Known rows, with every way that one mark hangs from another
bagop(mevisek segig zuvud): [-2.84 -0.03 -1.07 -0.53 -3.51 -0.69  1.07 -0.67  0.13  1.25  1.25 -0.77
 -0.65 -0.64  1.18 -1.49 -0.99 -0.31 -2.31 -1.66 -0.45 -0.74 -0.97 -2.07]
mevisek(guzuga(mamu zuvud)): [-1.01  0.39 -0.65 -0.17 -5.08 -0.31  0.04 -1.24  0.42 -0.17  1.80 -1.16
  1.32  0.02 -0.21  0.23  0.06  1.10 -1.49 -0.70 -0.85 -0.83  0.43  1.74]
guzuga(segig zuvud): [-1.06  0.12 -0.38  1.60 -1.72  0.46 -0.63 -1.29  0.59  0.37  1.33 -0.66
  0.02 -0.26  0.48  0.56  0.55  1.55 -1.48  0.16 -0.20 -0.82  0.25  0.81]
segig(bagop(mevisek)): [-1.68  1.02 -0.30  0.71 -4.90 -0.39 -0.19 -1.31  0.34 -0.47  1.07 -0.13
  0.17 -0.52  0.50  0.88 -1.58  0.67 -1.53  0.28 -0.58 -0.94  1.07 -0.23]
bagop(mevisek): [-1.35  0.19 -0.24 -0.04 -2.84  0.14  0.51 -0.95 -0.12 -0.23  0.41 -0.18
  0.18 -0.35  0.87  0.35 -0.89  0.84 -1.64  0.05 -0.34 -0.98  0.36 -0.37]
segig(bagop(zuvud)): [-1.44  0.40 -0.84  0.01 -2.67 -1.32  0.23 -1.18  0.62 -0.83  1.52 -0.53
  0.19 -0.77  0.85 -1.44 -0.70  0.53 -0.78 -0.67 -0.54 -0.65  0.31 -0.42]
zuvud(bagop(mevisek)): [-0.74  1.17 -0.75  0.62 -3.44  0.07  0.45 -1.02  0.14  0.25 -0.30 -0.97
 -0.36 -0.37  0.86 -0.03 -1.79  0.76 -1.51 -0.66 -0.10 -0.97  0.27 -0.80]
bagop(mevisek segig zuvud(guzuga(mamu))): [-1.54  1.41 -0.89  0.66 -5.31  0.19  1.34 -1.05  0.74  1.19  0.35 -1.80
 -0.39 -1.45  0.56 -0.48 -1.00  0.54 -3.08 -2.33 -0.91 -0.86 -0.77 -1.10]
segig(bagop(mevisek(guzuga))): [-2.28  0.63  0.02 -0.20 -7.33 -0.62 -0.25 -1.14  0.03 -0.66  1.61 -0.35
  0.17 -0.12  0.69  0.21 -2.06  0.66 -1.18 -0.71 -0.64 -0.85  1.51  0.19]
bagop(zuvud): [-1.46 -0.30 -0.77 -0.65 -0.66 -0.77  0.89 -0.86  0.29 -0.35  0.75 -0.64
  0.14 -0.54  1.27 -1.86  0.08  0.70 -0.92 -0.93 -0.29 -0.69 -0.56 -0.38]
bagop(segig zuvud): [-2.08 -0.34 -0.93 -0.83 -1.76 -1.38  1.06 -0.70  0.32  0.42  1.63 -0.76
 -0.56 -0.63  1.50 -1.81 -0.03 -0.24 -1.24 -1.95 -0.53 -0.46 -1.18 -1.17]
bagop(mevisek(guzuga)): [-2.22 -0.05  0.07 -0.96 -5.31 -0.09  0.41 -0.79 -0.28 -0.42  0.89 -0.29
  0.14  0.11  1.04 -0.15 -1.40  0.67 -1.44 -1.01 -0.47 -0.94  0.74  0.07]
segig(bagop(mevisek zuvud)): [-2.20  0.86 -0.91  0.44 -4.44 -0.68  0.26 -1.14  0.49  0.11  1.17 -0.53
  0.09 -0.75  0.54 -1.03 -1.75  0.51 -1.72 -0.35 -0.42 -0.91  0.23 -1.30]
zuvud(bagop(mevisek segig) guzuga): [-1.29  2.19 -0.30  1.13 -5.31  0.38  0.39 -0.85  0.35  1.04 -0.62 -1.48
 -1.49 -0.86  1.57  0.66 -2.01  0.90 -2.11 -3.20 -0.26 -0.85  0.13 -0.85]
mevisek(bagop): [-2.02 -0.16 -0.39 -0.43 -2.46 -1.10  0.57 -1.33  0.02 -1.37  1.67 -0.83
  0.34 -0.97  0.78 -0.63 -0.51  1.17 -1.10 -1.26 -0.04 -0.52  0.26  1.00]
zuvud(bagop(mevisek) guzuga(mamu)): [ 0.50  2.56 -0.57  1.81 -5.02  0.88  0.70 -1.47  0.78  0.22 -1.27 -1.92
 -0.05 -1.19  0.09  1.06 -1.82  1.57 -2.27 -1.54 -0.47 -1.06  0.49  0.39]
zuvud(guzuga): [-0.54  0.91  0.47  0.11 -1.46  0.30  0.02 -0.96  0.29 -1.11 -0.17 -0.54
 -0.15 -0.70  1.84  0.55 -0.14  1.83 -1.01 -1.81 -0.31 -0.81  0.60  1.03]
zuvud(guzuga(mamu(bagop(mevisek)) segig)): [ 0.21  1.77  0.21  2.52 -4.36  0.79 -0.06 -1.90  0.91 -1.69 -0.07 -0.90
  0.33 -0.97 -0.16  1.31 -1.13  2.01 -3.29 -0.62 -0.76 -0.82  0.72  0.64]
bagop(mevisek(guzuga(mamu)) segig): [-1.92  0.32 -0.53 -0.67 -7.73 -0.57  1.19 -1.06  0.13  0.14  1.73 -1.13
  0.06 -0.61  0.17  0.40 -1.26 -0.11 -2.20 -1.22 -1.21 -0.75  0.25 -0.16]
segig(bagop(mevisek(guzuga(zuvud)))): [-2.45  1.19 -0.40  0.43 -7.89 -0.11 -1.03 -1.07  0.26  0.58  2.01 -0.60
  0.39  0.35  0.18  0.48 -1.82  0.98 -1.66 -0.75 -0.47 -1.06  1.35  0.34]
mevisek(guzuga(mamu)): [-0.57  0.01 -0.30 -0.84 -4.76 -0.67  0.86 -1.26  0.27 -1.57  1.32 -0.95
  1.02 -0.42  0.34  0.10 -0.31  0.84 -0.87 -0.59 -1.08 -0.69  0.63  1.53]

Rows
[-1.95  1.44 -1.20  1.05 -5.19  0.01  0.01 -0.80  0.37  2.52  0.95 -1.36
 -0.93 -0.11  0.49  0.31 -1.43  0.38 -2.31 -1.92 -0.19 -0.88 -0.42 -1.39] => guzuga(zuvud(bagop(mevisek segig)))
[-2.69  0.31 -1.01 -0.57 -3.13 -1.29  0.67 -0.75  0.25 -0.17  1.52 -0.33
 -0.43 -0.14  1.00 -2.03 -1.36 -0.14 -2.96 -2.00 -0.41 -0.50 -1.26 -2.40] => mamu(bagop(mevisek segig zuvud))
[-0.60  1.93 -0.22  0.73 -3.45 -0.27  0.23 -0.90  0.49  0.25 -0.07 -1.46
 -1.46 -0.97  1.86  0.36 -1.05  0.91 -1.15 -3.64 -0.32 -0.52  0.07 -0.15] => zuvud(bagop(segig) guzuga)
[-3.74 -0.18 -0.53 -1.02 -6.64 -1.33 -0.01 -0.88  0.02  0.46  3.44 -1.40
 -0.10 -0.29  0.63 -0.93 -0.61  0.76 -1.79 -3.40 -0.12 -0.38 -0.06  0.75] => mevisek(bagop(segig) guzuga(zuvud))
[ 0.55  1.55  0.02  0.68 -2.44 -0.25  0.19 -1.52  0.72 -2.61  0.12 -0.59
  0.87 -0.60  0.58  0.68 -0.35  1.80 -2.12 -1.53 -0.82 -0.58  0.42  1.30] => zuvud(guzuga(mamu(bagop)))
[-1.78  0.94 -0.79 -0.27 -5.85 -0.80 -0.18 -0.66  0.32  1.39  1.89 -1.69
 -0.75  0.27  1.12 -0.53 -0.91  0.37 -0.98 -3.23 -0.30 -0.55 -0.02 -0.04] => mevisek(guzuga(zuvud(bagop(segig))))
[-1.45  1.15 -1.23  0.78 -5.24 -0.51  0.11 -1.29  0.56  0.28  2.04 -0.70
  0.67 -0.02 -0.59  0.61 -0.78  0.48 -3.74 -0.69 -0.92 -0.68 -0.51 -0.85] => guzuga(mamu(bagop(mevisek segig)) zuvud)
[-2.07 -0.40 -0.87  0.36 -5.79 -1.21  1.21 -1.83  0.77 -1.01  2.35 -2.36
  0.76 -1.46 -0.56 -2.15 -0.69  1.06 -1.64 -1.46 -0.41 -0.50  0.05  1.12] => mevisek(bagop(zuvud) guzuga(mamu segig))
[-0.96  0.70 -0.50  1.35 -4.94  0.06 -0.71 -1.25  0.63  0.59  1.20 -1.61
 -0.33  0.15  0.48 -0.28 -0.83  1.51 -0.99 -1.58  0.00 -0.75  0.59  0.93] => mevisek(guzuga(segig zuvud(bagop)))
[-2.64  0.29 -0.07 -1.21 -6.08 -1.15  0.22 -0.69 -0.17 -1.12  2.16  0.02
 -0.36  0.43  1.15 -0.46 -1.79  0.06 -2.37 -2.41 -0.62 -0.45  0.12 -1.08] => mamu(bagop(mevisek(guzuga) segig))
[-2.00  0.61 -0.86 -0.34 -1.82 -0.71  0.35 -0.96  0.22 -1.07  0.62 -0.15
  0.41  0.09  0.71 -2.03 -1.42  0.66 -2.69 -0.92 -0.18 -0.74 -0.64 -1.70] => mamu(bagop(mevisek zuvud))
[-1.04  1.60 -0.27  0.70 -3.05 -0.38 -0.25 -1.17  0.86 -0.65  0.44 -1.00
 -0.17 -0.95  1.36 -0.79 -0.95  1.40 -1.07 -2.15 -0.39 -0.71  0.57  0.23] => segig(bagop(zuvud(guzuga)))
[-0.78  0.65 -0.08  1.51 -1.48  0.44  0.05 -1.24  0.77 -0.30  0.12 -1.23
 -0.71 -1.19  1.45 -0.84 -0.08  1.73 -1.52 -1.79 -0.17 -0.77 -0.11  0.28] => bagop(zuvud(guzuga(segig)))
[-2.03  0.64 -0.29 -0.45 -3.71 -0.96  0.26 -0.84  0.02 -0.88  1.43  0.16
 -0.43 -0.08  1.03  0.00 -1.33  0.17 -2.71 -1.57 -0.53 -0.52 -0.30 -1.53] => mamu(bagop(mevisek segig))
[ 0.38  1.78  0.18  2.34 -2.41  0.65 -0.32 -1.43  0.78 -0.45 -0.76 -1.58
 -1.06 -1.07  1.32  0.55 -0.85  1.91 -0.92 -2.00 -0.04 -0.75  0.75  0.73] => zuvud(bagop guzuga(segig))
[-0.90  0.40 -0.70  1.21 -6.55 -1.14  0.41 -1.88  1.17 -0.99  2.27 -1.56
  0.64 -1.10 -0.39 -0.91 -0.91  0.59 -1.07 -0.35 -1.10 -0.63  0.88  0.72] => mevisek(guzuga(mamu segig(bagop(zuvud))))
[-2.95 -0.42 -1.22 -1.38 -6.74 -2.21  1.63 -1.24  0.48 -0.29  3.00 -2.30
  0.31 -1.29 -0.06 -2.41 -0.88  0.05 -1.88 -3.11 -0.74 -0.25 -0.53  0.27] => mevisek(bagop(segig zuvud) guzuga(mamu))
[-0.82  2.21 -0.79  1.49 -6.01  0.15  0.36 -1.63  1.09  0.11  0.05 -1.59
  0.45 -1.52 -0.11 -0.01 -1.71  1.24 -2.46 -1.09 -0.89 -1.05  0.49 -0.13] => segig(bagop(mevisek zuvud(guzuga(mamu))))
[-3.24  0.16 -0.63 -1.42 -5.65 -1.41  0.58 -0.62  0.06 -0.29  2.03 -0.45
 -0.29  0.31  1.17 -2.31 -1.84 -0.15 -2.67 -3.03 -0.44 -0.47 -0.80 -1.94] => mamu(bagop(mevisek(guzuga) segig zuvud))
[-0.64  1.82 -0.25  0.89 -5.43 -0.05  0.42 -1.28  0.60 -0.83  0.39 -0.76
 -0.02 -0.76  0.42  0.96 -1.36  0.96 -3.34 -2.27 -1.03 -0.62 -0.04 -0.41] => zuvud(guzuga(mamu(bagop(mevisek segig))))
[-0.01  0.35 -0.86  2.00 -2.97  0.36 -0.17 -1.78  0.98  0.12  1.37 -1.28
  0.77 -0.71 -0.66  1.15  0.78  1.61 -2.01  0.92 -0.73 -0.91  0.29  1.43] => guzuga(mamu segig zuvud)
[-1.36  1.44 -0.08  1.77 -3.08  0.54 -0.23 -1.32  0.74 -0.76 -0.13 -0.73
 -0.36 -0.65  0.93 -0.91 -1.42  1.82 -3.13 -1.82  0.00 -0.78 -0.18 -0.95] => mamu(bagop(mevisek zuvud(guzuga(segig))))
[-1.73  0.74 -1.41  0.03 -4.17 -1.15  1.35 -1.20  0.68 -0.30  1.55 -0.86
  0.33 -0.65 -0.14 -1.41 -1.24 -0.26 -3.46 -1.35 -0.91 -0.51 -1.12 -1.86] => guzuga(mamu(bagop(mevisek segig zuvud)))
[-3.24 -0.48 -1.09 -0.93 -3.09 -1.88  1.31 -0.98  0.29  0.09  2.47 -1.43
 -0.43 -1.32  0.97 -2.35 -0.49  0.14 -1.73 -2.91 -0.16 -0.26 -1.17 -0.66] => mevisek(bagop(segig zuvud))
[-2.00 -0.21  0.25  0.47 -5.61  0.28  0.08 -1.16  0.05 -0.32  1.18 -0.66
 -0.28 -0.28  0.73  0.22 -1.25  0.92 -1.64 -0.33 -0.41 -0.94  0.89  0.21] => bagop(mevisek(guzuga(segig)))
[-1.06  1.78 -1.75  1.52 -6.32  0.06  0.50 -1.19  0.74  2.34  0.85 -1.95
 -0.12 -0.53 -0.54  0.80 -1.31  0.32 -2.84 -1.09 -0.68 -0.88 -0.44 -0.81] => guzuga(mamu zuvud(bagop(mevisek segig)))
[-1.08  0.89 -0.37  2.17 -3.81 -0.14 -1.27 -1.62  0.97 -0.04  2.08 -0.60
  0.07 -0.40  0.05  1.13 -0.17  1.36 -1.31  0.39 -0.49 -0.79  1.05  0.79] => guzuga(segig(bagop) zuvud)
[-2.77  0.15 -0.96 -0.42 -7.62 -1.35  0.50 -1.39  0.42  0.47  3.36 -2.03
  0.60 -0.77 -0.50 -0.43 -0.45  0.64 -2.15 -2.61 -0.70 -0.43 -0.03  1.42] => mevisek(bagop(segig) guzuga(mamu zuvud))
[-0.56  0.57 -0.38  1.18 -5.24 -0.40 -0.63 -1.63  0.88 -1.50  2.32 -0.94
  1.10  0.26 -0.66  0.11 -0.14  1.47 -2.38 -0.53 -0.75 -0.60  0.51  1.40] => mevisek(guzuga(mamu(bagop) segig zuvud))
[-0.01  0.85 -0.46  1.93 -2.38  0.44  0.66 -1.73  1.22 -0.46  0.10 -1.87
  0.08 -1.63  0.29 -0.34  0.07  1.66 -1.93 -1.06 -0.72 -0.79 -0.10  0.81] => bagop(zuvud(guzuga(mamu segig)))
[ 0.07  1.27 -0.87  1.91 -6.15  0.06 -0.22 -1.64  1.04  0.53  1.26 -2.38
  0.37 -0.27 -0.60  0.20 -0.65  1.40 -1.47 -0.89 -0.54 -0.77  0.60  1.47] => mevisek(guzuga(mamu segig zuvud(bagop)))
[ 0.65  2.50 -0.35  3.24 -5.47  1.36  0.44 -1.85  1.06  0.20 -1.00 -2.30
 -0.42 -1.50 -0.07  1.36 -1.63  1.77 -2.41 -0.85 -0.51 -1.07  0.88  0.50] => zuvud(bagop(mevisek) guzuga(mamu segig))
[-2.60  0.31 -0.32 -0.36 -5.78  0.43 -0.43 -0.74 -0.08  0.92  1.45 -0.59
  0.47  0.55  0.56 -0.09 -1.08  1.13 -2.06 -1.10 -0.19 -1.09  0.49  0.32] => bagop(mevisek(guzuga(zuvud)))
[-0.38  1.03 -0.87  2.29 -2.35  0.25 -0.63 -1.37  0.82  0.85  0.65 -1.49
 -0.43 -0.29  0.33  0.22 -0.25  1.53 -1.25 -0.64  0.13 -0.82  0.21  0.41] => guzuga(segig zuvud(bagop))
[-1.83  0.02 -0.88 -0.85 -1.28 -1.84  0.72 -0.83  0.40 -1.03  1.78 -0.16
 -0.29 -0.17  1.29 -2.07 -0.35 -0.06 -1.99 -2.48 -0.54 -0.17 -1.27 -1.54] => mamu(bagop(segig zuvud))
